What can hang from each mark:
J676: J133 J490 J742 J959
J593: J676 J742
J742: J133
J133: J959
J959: J133 J654 J676
J654: J593 J959
J490: J676 J742

Every row comes from one small tree of marks. Brackets hold a mark, then the marks that hang from it, in the order of their numbers. Every link used is in the known rows. Which tree was each row made from?
Known rows:
{J676 J133 J490 {J959 J654}}: -56.9	-31.0	29.1	-18.8	12.2	8.0	-2.4	5.0	-28.0	11.4	11.2	-25.9	6.2	0.0	-31.5	-8.7	23.2	-17.0	29.8	8.6
{J742 {J133 {J959 {J676 J490}}}}: -38.8	-11.7	-4.3	-16.4	23.6	1.9	-0.6	-11.5	-27.8	-21.5	16.0	-21.2	7.6	-8.0	-16.4	-5.4	2.5	2.3	33.4	-16.7
{J959 J133 J676}: -13.8	-11.0	-6.7	-18.2	15.0	-7.3	27.2	-9.8	-18.8	-13.3	0.2	-37.8	1.2	-5.6	-27.1	-4.6	9.8	6.1	48.8	-21.7
{J742 {J133 {J959 J654 {J676 J490}}}}: -40.1	-6.8	-6.3	-18.3	13.4	2.5	8.4	-5.2	-18.9	-14.0	22.7	-21.8	-1.3	-10.7	-29.6	-13.1	13.9	-8.2	40.9	-21.2
{J654 J959}: -21.6	-19.6	-0.6	-27.0	28.4	4.8	28.1	-7.5	-12.5	-13.2	13.0	-6.9	3.1	-5.3	0.8	1.6	0.1	25.4	32.0	10.1
{J959 J133 J654 {J676 J490}}: -24.4	-21.5	-8.2	-19.6	5.6	-3.5	21.3	-0.3	-14.7	-0.6	10.0	-39.0	1.3	-11.2	-45.2	-8.5	18.9	-12.2	44.3	-24.1
{J676 {J490 J742} {J959 J133 J654}}: -39.2	-37.1	14.8	-16.9	3.5	-7.6	6.7	0.2	-17.3	13.9	28.2	-40.8	10.0	-10.6	-31.2	-12.6	25.2	-9.6	53.3	5.5
{J593 J676 {J742 J133}}: -28.5	-0.3	3.3	-22.4	13.7	-18.2	21.9	-15.6	-55.5	-4.5	23.2	-25.6	7.5	-8.6	0.1	-4.7	-14.7	-3.0	57.9	-24.6
{J654 J593 J959}: -25.0	-24.0	-2.0	-30.9	25.3	4.8	33.3	-4.0	-6.1	-18.7	19.8	1.4	-5.0	-9.6	11.0	-5.1	7.2	31.9	36.2	6.8
{J654 {J593 J742} {J959 J133}}: -24.9	-17.8	-9.5	-27.5	12.3	2.3	37.4	-7.4	-8.7	-5.1	22.8	-15.2	-14.2	-20.2	8.8	-4.3	10.6	26.0	66.0	-19.3
{J654 {J959 J133 {J676 J490 J742}}}: -36.6	-24.0	-3.3	-20.4	12.9	4.2	13.8	-5.8	-22.1	7.5	20.6	-40.9	4.4	-16.3	-18.7	-4.2	15.3	12.5	43.0	-35.7
{J676 J490}: -29.0	-32.8	10.6	-22.9	23.8	-3.5	9.0	-2.2	-28.6	-12.0	6.6	-20.7	17.0	-2.0	-11.1	4.9	-7.2	-1.7	15.6	17.1
{J593 J676 {J742 {J133 {J959 J654}}}}: -38.6	7.3	-3.4	-25.1	15.5	-4.1	23.7	-12.4	-37.2	-6.5	37.5	-24.6	-7.6	-11.9	-1.6	-7.9	1.3	-4.8	67.1	-32.2
{J676 J133 J490 J742 {J959 {J654 J593}}}: -70.3	-34.0	38.3	-20.9	3.5	5.5	-0.2	11.0	-31.3	20.3	26.7	-33.7	0.5	-6.4	-16.9	-19.1	32.5	-13.7	35.7	-4.8
{J959 J133 J654}: -18.4	-12.4	-2.1	-20.5	7.1	-3.0	32.0	-1.7	-5.5	-3.7	8.0	-28.0	-5.7	-6.2	-29.7	-10.6	18.1	-3.1	55.5	-2.3
{J676 {J133 {J959 J654}} J490 J742}: -59.6	-27.2	25.0	-20.9	11.5	17.5	-1.1	-2.7	-20.8	7.1	22.3	-32.7	3.7	-4.7	-18.8	-2.5	19.3	-12.5	32.8	-5.2
{J742 {J133 {J959 J654}}}: -34.3	1.4	-0.6	-18.9	15.1	3.2	19.4	-6.2	-9.5	-17.5	21.0	-11.2	-7.2	-5.7	-15.2	-14.7	12.9	1.1	52.7	0.2
{J490 J676 J742}: -6.4	-37.2	19.9	-15.9	6.8	-30.3	14.4	-18.8	-22.2	-7.6	29.9	-29.8	31.2	-4.1	-15.5	5.0	-10.6	14.5	40.4	21.2
{J490 {J742 J133}}: -19.8	-17.9	9.5	-16.4	3.7	-20.6	16.7	-18.8	-27.6	-11.0	18.4	-16.9	17.8	-6.8	-14.4	-11.3	-4.0	5.6	52.2	14.6
{J959 J676}: -15.5	-13.1	1.0	-22.4	22.2	-9.1	28.7	-7.2	-29.0	-18.4	2.9	-29.3	8.6	-2.5	-17.0	-0.4	-0.8	7.3	27.4	-9.1

Which tree is each row?
-38.4	-11.1	19.5	-20.2	-1.6	-1.0	24.8	-5.3	-30.6	9.8	11.0	-43.9	2.2	-5.1	-36.0	-11.6	21.4	-10.8	43.0	-27.6
{J959 J654 {J676 J133 J742}}
-37.3	-15.1	21.5	-18.6	7.9	-2.5	16.1	-10.7	-39.9	1.5	4.6	-43.9	9.9	-1.9	-22.7	-3.6	9.6	-1.5	35.7	-23.2
{J959 {J676 J133 J742}}
-33.7	-11.2	2.3	-29.9	17.2	3.7	37.4	0.7	-11.6	-15.5	31.6	-19.8	-16.0	-13.6	8.9	-4.5	10.9	6.7	49.4	-8.3
{J133 {J959 {J654 {J593 J742}}}}
-54.5	-26.4	8.2	-32.2	23.1	6.4	12.6	2.3	-29.1	-4.3	46.7	-31.6	-1.0	-9.9	6.9	-8.4	13.5	-1.3	36.6	-24.0
{J133 {J959 {J654 {J593 {J676 J490 J742}}}}}
-22.6	-35.4	31.3	-12.2	12.3	-28.1	3.9	-12.0	-30.1	1.3	35.0	-37.5	28.6	-2.2	-12.6	-0.3	0.5	14.7	40.1	21.3
{J490 {J676 J959} J742}
-19.5	-32.9	-3.7	-19.8	-4.1	-12.8	21.2	-8.7	-13.9	3.1	22.7	-43.4	11.2	-15.4	-45.5	-9.0	17.6	-9.5	53.7	-17.8
{J959 J133 J654 {J676 {J490 J742}}}
-48.0	-7.8	15.9	-19.8	12.9	-5.4	17.6	3.6	-38.7	19.6	31.8	-55.8	-3.4	-5.0	-15.8	-18.8	26.6	-8.7	63.3	-33.6
{J593 {J676 J742 {J959 J133 J654}}}
-47.8	-2.1	8.2	-20.6	5.8	0.7	21.2	-0.3	-13.0	-9.1	36.7	-18.6	-13.3	-12.1	-0.3	-25.5	22.4	4.6	58.4	-13.5
{J676 {J742 {J133 {J959 {J654 J593}}}}}
-50.8	-28.0	8.4	-24.6	20.1	-6.8	7.1	1.2	-48.1	7.2	32.1	-40.8	0.0	-12.6	4.6	-5.7	9.1	-1.7	56.0	-31.9
{J654 {J593 {J676 J490 {J959 J133}} J742}}
-37.7	-21.4	38.3	-10.5	15.6	-20.9	1.4	-0.2	-41.4	10.0	30.3	-49.1	20.8	0.8	-6.4	-4.0	4.4	8.9	32.8	3.5
{J490 {J676 J742 J959}}
-38.7	-25.9	2.8	-34.3	24.1	10.5	22.3	-14.3	-20.4	-8.9	22.7	-0.4	-1.8	-6.3	4.0	-4.2	9.4	25.5	49.1	-17.1
{J654 {J593 {J676 J133}} J959}
-36.1	-3.7	6.1	-23.3	17.6	3.5	28.2	-1.6	-20.6	-7.9	26.4	-44.6	-4.5	-7.4	-13.6	-7.2	17.8	1.5	38.4	-26.9
{J133 {J959 J654 {J676 J742}}}
-25.2	-5.1	-5.2	-24.8	24.5	5.9	31.2	-4.0	-10.0	-21.0	18.1	-29.1	-6.2	-5.9	-18.9	-4.1	14.5	5.1	36.9	-16.1
{J133 {J959 J654 J676}}
-44.6	-19.2	18.6	-14.9	7.0	-11.1	-1.2	-4.0	-43.8	3.5	18.0	-28.1	17.2	-6.6	-11.9	-11.6	-2.4	-9.4	33.1	-0.5
{J676 J490 {J742 J133}}
-37.2	-26.7	10.0	-21.3	4.6	3.4	12.8	-2.9	-24.6	1.9	5.9	-28.1	8.2	-5.2	-46.2	-4.6	15.5	-17.1	29.7	-14.5
{J959 J654 {J676 J133 J490}}
-48.1	-19.2	7.8	-23.1	13.1	-5.5	11.6	3.2	-45.4	20.3	32.3	-49.4	-0.4	-11.4	-17.6	-6.4	14.4	-18.5	59.0	-32.9
{J593 {J676 J490 {J959 J133 J654}} J742}
-35.1	1.1	3.0	-18.9	18.4	-2.6	16.4	-14.0	-31.0	-16.0	19.8	-19.1	-2.2	-9.7	6.5	-1.8	-5.8	6.5	53.6	-7.6
{J593 {J742 {J133 J959}}}
-49.1	-29.9	14.5	-23.0	12.0	11.4	5.0	-9.7	-31.8	10.0	16.3	-31.1	11.3	-9.8	-19.8	-0.5	11.9	7.7	28.6	-26.7
{J654 {J959 {J676 J133 J490 J742}}}
-31.2	0.7	9.5	-14.3	5.2	-16.2	18.4	-9.3	-43.6	-3.7	14.3	-37.4	8.6	-7.2	-17.8	-16.2	3.7	0.0	45.3	-26.3
{J959 {J676 {J742 J133}}}
-28.5	-18.9	25.8	-7.4	-7.4	-33.1	5.3	-10.8	-25.0	10.3	44.1	-31.3	19.5	-7.9	-32.2	-20.2	13.9	0.3	64.3	9.2
{J490 {J676 {J959 J654}} {J742 J133}}
-25.6	-5.1	1.2	-18.2	-1.0	-8.0	33.7	-0.4	-20.7	7.3	15.3	-53.5	-4.5	-10.9	-34.9	-16.4	24.3	-6.5	57.3	-37.3
{J959 J133 J654 {J676 J742}}
-45.1	0.9	14.6	-19.3	19.3	-16.1	11.0	-8.7	-63.6	3.7	28.4	-32.7	5.3	-6.1	3.6	-10.3	-3.7	-2.8	58.4	-25.0
{J593 {J676 J959} {J742 J133}}
-23.1	-22.0	-10.7	-26.6	18.7	6.0	32.2	-6.1	4.2	-12.8	16.6	-6.3	-11.6	-13.1	0.8	-9.8	17.2	31.2	57.3	-6.5
{J654 J593 {J959 J133}}
-39.1	-17.5	36.4	-12.0	6.2	-20.1	10.2	6.0	-32.9	17.4	38.1	-49.3	12.8	-2.2	-19.2	-11.7	16.1	-0.9	40.3	-0.8
{J490 {J676 J742 {J959 J654}}}
-39.7	-15.0	11.9	-23.2	18.0	17.5	16.8	-8.5	-5.9	-11.4	11.2	-16.6	-5.8	-1.1	-19.9	-2.7	19.0	-0.5	43.2	4.0
{J676 {J133 {J959 J654}}}
-53.8	-27.7	24.5	-13.1	16.6	-1.8	-5.9	5.3	-37.1	15.2	17.6	-51.2	9.7	-4.8	-12.4	-8.3	17.2	-6.0	38.9	-7.2
{J676 J490 J742 {J959 J133}}
